Every row comes from one small tree of marks. Brackets hold a mark, then the marks that hang from it, in alphabetical order. Every link used is in the known rows. Which tree was each row made from?
Known rows
{zofodo {gebe bupetol zukit}}: [ 1.18 -0.75 -1.87  0.34 -0.16  0.78 -1.60 -1.94 -1.93  1.39  0.12 -3.84
 -0.36  3.20 -2.21 -5.68  0.30 -0.80 -1.13 -0.65 -1.20 -1.11  0.33 -2.83
 -1.83  0.79  0.80 -3.26]
{bupetol {gebe nukeb}}: [ 1.08 -1.08  2.21  0.11  0.99 -2.62  1.48 -1.19 -0.58 -2.23 -0.43 -5.12
 -0.59  1.12 -1.24 -2.35 -1.03  2.38 -0.67 -4.46 -5.03  0.15 -3.24 -0.98
 -1.51  0.35 -0.14  4.02]
{meti {vesun vulor}}: [ 2.50 -1.53  1.61 -3.27  1.17  0.17  1.95 -4.03  0.59 -1.23 -0.98 -3.24
 -2.13  0.17 -3.56 -3.44 -2.06 -2.50  0.01 -5.39 -2.61 -2.80 -2.20 -1.18
 -2.30 -0.29 -1.09  0.74]
{zofodo {gebe bupetol {nukeb pagil} vesun zukit}}: [ 0.40 -1.37 -1.13  1.89  0.32 -2.80 -1.31 -2.42 -1.51 -2.52  0.88 -4.50
 -0.13  4.07  0.16 -5.77  0.19  0.91 -2.37  0.28 -3.41 -2.30 -1.71 -3.32
 -1.25  2.17  0.15 -2.12]
{zukit {gebe bupetol nukeb zofodo}}: [ 0.30 -0.75  0.45  0.89  1.08 -1.74 -0.74 -3.00 -0.88  1.23  0.27 -5.37
 -0.90  2.88 -1.09 -3.34 -0.97 -1.36 -0.98 -0.48 -4.85 -1.71 -3.26 -1.19
 -1.38  0.51  0.95 -4.51]
{bupetol gebe}: [ 1.86 -1.39  1.68 -0.87  0.57 -0.52  2.02 -0.41 -0.69 -0.04 -1.21 -4.16
 -0.67  1.02 -2.61 -3.39 -1.03  1.81  0.01 -4.35 -4.18  0.01 -1.88 -0.48
 -1.86 -0.18  0.43  3.35]
{bupag {zukit {gebe bupetol}}}: [ 0.65 -0.23  0.66 -0.71 -0.21 -0.11  0.76 -1.56 -2.11  2.95 -1.39 -3.47
 -0.17  2.04 -2.26 -4.58  0.20 -0.99 -0.51 -4.21 -3.67 -1.96 -1.20 -0.54
 -1.76 -0.41  1.05 -3.34]
{pagil nukeb}: [ 0.58  0.25  1.64 -0.84  0.89 -0.50  2.47 -2.09  0.21  2.05 -0.44 -2.75
 -0.67  1.50 -2.78 -2.14 -0.27 -0.04 -0.65 -0.27 -2.77 -0.77 -2.79 -0.10
 -1.50  0.29 -1.02  3.26]
{vesun vulor}: [ 1.33 -1.57  0.51 -3.37  0.94  0.69  0.44 -2.13 -1.47 -0.43 -2.60 -3.40
 -0.78  0.75 -3.82 -3.32 -0.87 -1.07 -0.70 -2.97 -2.64 -2.28 -2.14  0.40
 -2.73 -0.37 -0.53  3.16]
{bupag {zukit {gebe {nukeb pagil} pire vesun}}}: [ 0.82 -0.56  2.54  0.13  0.08 -4.10  1.00 -0.37 -1.09 -1.68 -0.98 -4.22
 -0.21  1.69  0.25 -3.67  0.22  1.50 -0.84 -4.22 -6.33 -3.05 -3.46 -0.38
 -1.58  0.90  1.21  0.69]
{genoz {vulor vesun}}: [ 0.65 -0.79  1.30 -1.80  0.67 -0.28  1.34 -0.96  0.53  4.69 -0.64 -3.55
 -0.85  1.36 -4.84 -3.09 -0.12  0.14  1.75 -1.35 -1.83 -1.15 -1.29 -2.34
 -1.01  0.50  1.03  2.07]
{luni {gebe bupetol pire zofodo zukit}}: [ 1.75 -0.80 -0.21  2.52  0.82 -2.04 -0.77  0.32 -1.64  1.90  0.20 -4.48
 -0.75  4.21 -1.88 -4.21 -0.37  1.55 -0.27  2.13 -3.69 -2.11 -1.22 -1.07
 -1.78  0.36  0.69 -1.91]
{zofodo {gebe pire}}: [ 2.98 -1.15  0.70 -0.35  0.14 -0.94 -1.59 -0.52 -1.05 -0.08 -0.26 -4.82
 -0.18  1.57 -1.58 -4.86  0.43  0.90 -0.61 -3.20 -3.23 -0.76 -0.47 -2.39
 -1.66  0.72  1.06 -1.11]
{bupetol {gebe pire zukit}}: [ 2.46 -0.90  1.47  0.80  0.23 -1.83  0.97  1.46 -1.77 -1.49 -0.77 -3.98
 -1.02  0.81 -1.45 -2.87 -1.13  3.62  0.00 -2.59 -4.31 -0.99 -2.16 -0.78
 -2.54  0.33  1.31  5.50]
{gebe bupetol nukeb pire}: [ 1.57 -1.38  1.53  3.17  1.54 -4.87 -1.82 -0.92 -4.29 -0.14  0.38 -5.35
 -0.95  1.98  0.09 -3.53 -0.97  3.97 -3.17 -0.67 -4.30 -1.40 -3.41 -3.03
 -1.37  0.19 -0.91 -0.72]
{vulor vesun}: [ 0.26 -0.77  2.14 -1.75  0.35 -0.24  1.42 -1.63  1.52  4.28 -0.45 -3.82
 -1.45  1.39 -3.29 -2.80 -0.63 -0.67  1.48 -2.59 -2.69 -1.11 -1.11 -1.59
 -1.25  0.38  0.56  0.28]
{bupetol {gebe {nukeb pagil} pire zofodo zukit}}: [ 1.08 -1.24  2.05  1.83  1.14 -4.92  1.07 -0.74  0.13 -5.01  0.20 -6.44
 -1.35  2.50 -0.01 -2.02 -1.53  3.52 -0.13 -1.25 -7.20 -3.00 -5.65 -0.69
 -2.06  1.35  0.14  4.38]
{zofodo {gebe vesun zukit}}: [ 1.33 -0.85 -1.05 -0.80 -0.33  0.51 -0.39 -0.11 -0.60  0.12 -0.20 -2.71
 -0.46  2.56 -1.45 -4.90  0.54 -0.93  0.04 -1.42 -1.65 -0.61  0.90 -1.69
 -2.06  1.20  1.32  0.08]
{meti vesun}: [ 1.74 -1.33  1.88 -2.30  0.81 -0.44  3.02 -3.05  1.04  1.24  0.00 -2.89
 -2.71  0.70 -3.08 -3.67 -1.68 -1.66  0.34 -4.78 -2.20 -1.65 -1.92 -1.63
 -1.57 -0.29 -0.66 -0.16]
{zukit gebe}: [ 0.83 -0.68  0.80 -2.14 -0.16  0.48  1.12 -1.09  0.02  2.59 -1.22 -3.22
 -0.91  1.00 -2.79 -3.87 -0.26 -1.43 -0.16 -2.38 -3.06 -1.14 -1.85 -0.02
 -1.75  0.27  2.49  0.55]
{zukit {gebe pire}}: [ 2.23 -0.78  1.58 -0.75 -0.03 -1.11  0.06  0.27 -1.00  1.57 -1.00 -3.79
 -0.89  0.44 -1.80 -3.80 -0.43  0.65 -0.55 -2.01 -4.10 -1.59 -2.20 -0.63
 -1.94  0.40  2.80  1.00]
{gebe bupetol nukeb pire zofodo zukit}: [ 0.44 -0.82  0.12  3.73  1.62 -4.46 -1.91 -0.84 -3.34 -0.64  1.00 -5.54
 -1.93  3.70  0.32 -2.31 -1.39  2.04 -1.40  2.35 -4.46 -2.76 -3.87 -2.01
 -2.19  0.56 -0.86 -1.39]
{luni {gebe bupetol vesun zofodo zukit}}: [ 0.86 -1.12 -0.92  1.76  0.80 -0.95  0.37  0.17 -1.14  2.65 -0.03 -3.08
 -0.68  4.92 -1.83 -4.72 -0.28  0.05  0.05  2.44 -2.93 -1.39  0.11 -0.68
 -1.69  0.48  0.52 -2.42]
{bupetol {gebe pire {vesun vulor} zofodo zukit}}: [ 3.39 -1.60  1.31  0.95  1.18 -1.77  0.09  1.30 -1.86 -3.61 -1.23 -4.24
 -0.74  1.57 -0.70 -2.52 -1.84  2.20  0.72 -1.57 -5.95 -2.12 -1.89 -0.03
 -3.37  0.46  0.54  3.83]
{bupag zukit}: [-0.01 -0.55  1.27 -2.17  0.06 -0.40  2.17 -0.82 -1.28  2.32 -1.86 -3.10
 -0.85  1.80 -2.75 -3.40  0.33 -0.55  0.35 -5.10 -2.98 -1.55 -1.41  0.48
 -1.93 -0.83 -0.53  0.52]

Which tree is each row?
[ 1.61 -1.38  0.12  0.41  0.29 -0.15  0.02 -0.54 -2.43  3.26 -0.74 -2.61
 -0.51  2.01 -1.46 -5.37 -0.63 -0.27 -1.47 -0.63 -3.22 -1.03 -0.51 -1.46
 -1.66  0.35  2.14 -2.79] | {zukit {gebe bupetol vesun}}
[ 1.91 -1.67  2.11  0.22  1.36 -4.21 -0.70 -1.60 -0.13 -4.26 -0.73 -5.61
 -0.62  1.84  0.31 -3.15 -1.23  0.42 -0.96 -0.75 -7.60 -4.18 -4.97 -0.19
 -2.11  1.66  1.37  0.58] | {zukit {gebe {nukeb pagil} pire {vesun vulor} zofodo}}
[ 1.52 -1.00 -1.45  1.19  0.66 -1.31 -2.99 -2.31 -2.81 -3.11  0.21 -4.19
  0.38  3.07 -0.19 -4.78 -0.08 -0.11 -2.13 -0.84 -2.68 -1.54 -0.23 -3.05
 -2.11  1.54 -0.14 -1.75] | {zofodo {gebe bupetol nukeb {vesun vulor} zukit}}
[-0.40 -0.34 -0.50  2.01  1.06 -2.55 -0.24 -1.75 -0.58  0.61  0.77 -4.97
 -0.67  4.77 -1.58 -3.28 -0.24  0.08 -0.58  1.69 -3.57 -1.55 -2.25 -0.92
 -1.24  0.76 -0.24 -1.75] | {luni {gebe bupetol nukeb zofodo zukit}}
[-1.72 -1.52  0.40  0.41  1.20 -4.13  2.04 -1.39  0.70 -2.74  0.14 -4.11
 -2.20  4.23  0.05 -2.43 -0.96  0.05 -0.13  1.94 -5.03 -3.67 -4.81  0.31
 -1.93  1.69 -0.66  2.80] | {gebe {nukeb pagil} vesun zofodo zukit}
[ 1.81 -1.49  0.10  3.66  2.15 -4.46 -2.87 -0.38 -4.51 -3.57  0.09 -4.75
 -1.14  3.34  1.19 -2.49 -1.87  1.96 -1.82  2.46 -5.24 -3.50 -3.02 -1.72
 -3.03  0.87 -1.14 -0.49] | {gebe bupetol nukeb pire {vesun vulor} zofodo zukit}
[ 2.57 -1.11  0.43  2.41  0.86 -3.19 -3.38 -1.91 -2.78 -1.44  0.97 -6.14
  0.22  2.47 -0.03 -4.94  0.11  2.18 -2.48 -2.07 -3.95 -0.79 -1.38 -4.16
 -1.12  1.01 -0.03 -3.78] | {zofodo {gebe bupetol nukeb pire}}
[ 3.70 -2.71  0.61  2.20  2.23 -2.20 -2.23 -0.16 -4.56 -0.02 -1.20 -4.38
 -0.82  2.78 -0.68 -4.33 -1.87  1.64 -1.36  0.72 -5.32 -2.98 -1.32 -1.42
 -2.85 -0.29 -1.02 -3.60] | {gebe bupetol pire {vesun vulor} zofodo}
[ 2.72 -1.19  1.29  1.31  0.68 -3.49 -2.14 -0.08 -1.48 -2.65  0.59 -4.98
  0.08  1.85  0.86 -4.16  0.31  2.08 -1.34 -2.92 -4.36 -0.29 -0.82 -2.97
 -1.37  1.42  0.46 -0.65] | {zofodo {gebe nukeb pire vesun}}
[ 1.42 -1.27 -0.53  2.57  1.06 -1.83 -1.11  0.06 -3.51  2.19 -0.01 -4.27
 -2.04  3.55 -1.32 -3.64 -1.38  1.30 -0.56  2.55 -3.42 -2.94 -2.18 -1.48
 -2.63 -0.11 -0.05 -2.32] | {gebe bupetol pire zofodo zukit}
[ 1.97 -0.71  1.33  1.11  0.44 -1.75 -0.18  0.10 -2.63  2.08 -0.95 -3.94
 -0.30  2.58 -0.55 -4.25 -0.27  0.03 -0.01 -2.95 -5.53 -2.47 -1.01 -0.59
 -2.10 -0.20  1.05 -5.01] | {bupag {zukit {gebe bupetol pire vesun zofodo}}}
[ 1.34 -0.55  1.97  0.43  0.92 -3.21 -0.72 -1.01 -0.07 -0.69  0.07 -5.68
 -1.13  1.60 -0.39 -2.10 -0.81 -0.10 -0.11 -1.42 -5.92 -1.98 -4.04 -0.48
 -1.71  0.81  1.75 -0.59] | {zukit {gebe nukeb pire zofodo}}
[-0.04 -0.43  1.20 -0.97  0.78 -1.61  0.40 -2.33  0.97  0.29 -0.13 -5.14
 -1.18  2.11 -1.40 -2.25 -0.67 -2.13  0.23 -1.63 -4.89 -1.55 -3.64  0.09
 -1.54  0.69  1.41 -1.23] | {zukit {gebe nukeb zofodo}}
[-0.01 -1.06  0.47 -0.27  0.66 -3.43  1.05 -1.17  0.44 -4.10 -0.79 -3.77
 -0.05  3.24 -1.19 -3.71  0.02  1.17 -1.25  0.32 -4.27 -3.11 -3.18  0.06
 -1.65  1.88  0.34  5.38] | {luni {gebe {nukeb pagil} {vesun vulor} zukit}}
[ 1.55 -1.64  2.13  2.55  1.31 -5.38  1.13  0.43 -0.45 -5.26  0.27 -5.57
 -1.15  2.70  0.99 -2.38 -1.60  3.99 -0.23 -0.70 -7.53 -2.71 -4.64 -0.80
 -2.16  1.60  0.22  4.32] | {bupetol {gebe {nukeb pagil} pire vesun zofodo zukit}}
[-0.57 -1.16  1.27  1.27  1.20 -5.56  0.59 -1.21  0.08 -3.66  0.39 -5.98
 -2.36  3.35  0.03 -1.89 -1.06  1.94 -0.49  1.69 -5.88 -4.61 -6.56 -0.24
 -2.07  1.54 -0.36  3.23] | {gebe {nukeb pagil} pire zofodo zukit}
[ 0.99 -0.92  0.55 -0.34  0.64 -0.19  1.96 -0.40  0.15 -0.31 -0.73 -4.32
 -1.43  2.31 -2.41 -2.36 -1.34  0.25  1.43 -1.92 -4.31 -1.11 -2.19  0.33
 -2.53  0.12  0.52  2.71] | {bupetol {gebe zofodo zukit}}
[ 2.75 -1.41  1.12  2.19  1.66 -3.31 -2.71 -1.29 -2.85 -1.96 -0.26 -5.28
 -0.24  2.14  0.61 -3.46 -1.51  0.58 -1.72 -0.19 -6.44 -2.74 -2.90 -1.51
 -2.22  0.86  1.03 -3.25] | {zukit {gebe bupetol nukeb pire {vesun vulor} zofodo}}
[ 0.88 -1.85  0.56  0.67  1.53 -2.75 -0.75 -3.54 -0.94 -2.45 -0.56 -5.33
 -0.37  3.16 -0.47 -4.33 -1.37 -0.96 -1.84  0.22 -6.49 -3.98 -4.23 -0.84
 -1.78  1.38  0.64 -3.19] | {zukit {gebe bupetol {nukeb pagil} {vesun vulor} zofodo}}
[ 2.43 -1.15  3.03  1.50  1.13 -4.22  0.32  0.16 -1.61 -3.27 -0.20 -5.71
 -0.52  0.61 -0.21 -2.28 -1.18  4.44 -1.04 -4.19 -6.04 -0.24 -3.58 -1.56
 -1.69  0.44  0.13  4.50] | {bupetol {gebe nukeb pire}}
[ 1.31 -1.09  0.50 -0.07  0.53 -1.97 -1.03 -1.43 -0.45 -1.69  0.36 -4.38
  0.04  2.34 -0.18 -4.28  0.47  0.00 -0.96 -3.19 -3.36  0.18 -0.48 -2.35
 -1.20  1.31  0.15 -0.94] | {zofodo {gebe nukeb vesun}}
[ 1.34 -1.06 -0.41  2.60  0.36 -3.89 -2.52 -2.31 -1.98 -3.23  1.07 -6.00
 -0.25  3.37  0.13 -5.30  0.10  2.38 -2.70 -0.08 -4.12 -3.06 -3.07 -3.84
 -1.36  2.02  0.43 -1.69] | {zofodo {gebe bupetol {nukeb pagil} pire zukit}}
[-0.05 -0.95 -1.20  1.19  0.22 -2.27 -1.37 -3.69 -0.93 -2.24  0.82 -5.45
 -0.28  3.87 -0.93 -5.43  0.27  0.36 -2.31 -0.27 -3.09 -2.62 -2.68 -3.16
 -1.18  1.90  0.11 -2.17] | {zofodo {gebe bupetol {nukeb pagil} zukit}}
[ 0.92 -2.36  2.73  1.91  1.98 -6.52  0.54 -0.44 -0.54 -3.43  0.16 -5.67
 -1.66  3.15  1.17 -2.84 -1.17  3.09 -1.01  0.28 -7.44 -3.49 -5.29 -0.71
 -1.52  1.35 -0.92  1.09] | {gebe {nukeb pagil} pire vesun zofodo}
[ 0.76 -0.31  1.34 -1.63 -0.34 -0.35  1.75 -0.07 -1.06  2.01 -1.70 -2.52
 -0.26  1.55 -1.58 -3.92  0.36 -1.12  0.41 -4.80 -3.94 -1.58 -0.75  0.46
 -1.96 -0.10  1.46 -0.72] | {bupag {zukit {gebe vesun}}}
[ 3.05 -1.25 -1.03  2.47  0.09 -1.25 -2.64  0.54 -3.50  0.18  0.43 -3.49
 -0.15  2.92 -0.08 -5.91  0.11  1.85 -1.55  0.06 -2.54 -1.20  0.97 -3.56
 -2.06  1.14  1.18 -2.74] | {zofodo {gebe bupetol pire vesun zukit}}
[-0.30 -1.13 -1.52  0.83  0.91  0.15  0.26 -1.63 -2.21  3.36 -0.26 -3.62
 -2.07  4.17 -2.60 -3.74 -1.22 -1.26 -0.05  2.33 -2.13 -2.44 -1.72 -0.70
 -2.40 -0.23 -0.44 -2.94] | {gebe bupetol zofodo zukit}
[ 1.11 -0.56  1.21  2.29  1.07 -4.47 -0.11  1.44 -0.28 -1.58  0.59 -4.39
 -0.74  3.71  0.29 -2.41 -0.17  2.07  0.20  1.23 -4.89 -1.44 -2.01 -0.33
 -1.68  1.26  0.61  2.14] | {luni {gebe nukeb pire vesun zofodo zukit}}
[-1.26 -0.72 -0.85  2.00  1.44 -2.50 -0.51 -2.56 -2.10  0.54  0.70 -4.87
 -1.94  4.31 -0.92 -2.43 -1.22 -0.54 -0.93  2.10 -3.24 -2.24 -3.41 -1.22
 -1.96  0.42 -1.25 -1.99] | {gebe bupetol nukeb zofodo zukit}
[ 1.65 -1.12 -1.87  1.03 -0.06  0.33 -1.57 -0.82 -2.44  1.10  0.20 -2.97
 -0.19  3.42 -1.18 -6.05  0.25 -0.18 -1.17 -0.19 -1.52 -0.80  1.35 -2.94
 -1.89  1.02  0.85 -3.31] | {zofodo {gebe bupetol vesun zukit}}
[ 3.07 -2.31  0.97  2.85  1.21 -2.82 -1.05  1.52 -5.13  2.41 -0.55 -2.98
 -0.94  2.14 -0.24 -5.31 -1.03  3.94 -2.39  0.27 -3.65 -1.18 -0.51 -2.63
 -1.92 -0.15 -0.05 -1.46] | {gebe bupetol pire vesun}
[ 2.26 -0.89 -0.48  3.39  0.50 -3.36 -3.25 -0.16 -3.41 -2.12  1.23 -4.54
 -0.05  3.01  1.22 -4.85  0.07  2.44 -2.27 -0.11 -3.38 -1.08 -0.43 -4.03
 -1.71  1.64  0.56 -2.13] | {zofodo {gebe bupetol nukeb pire vesun zukit}}
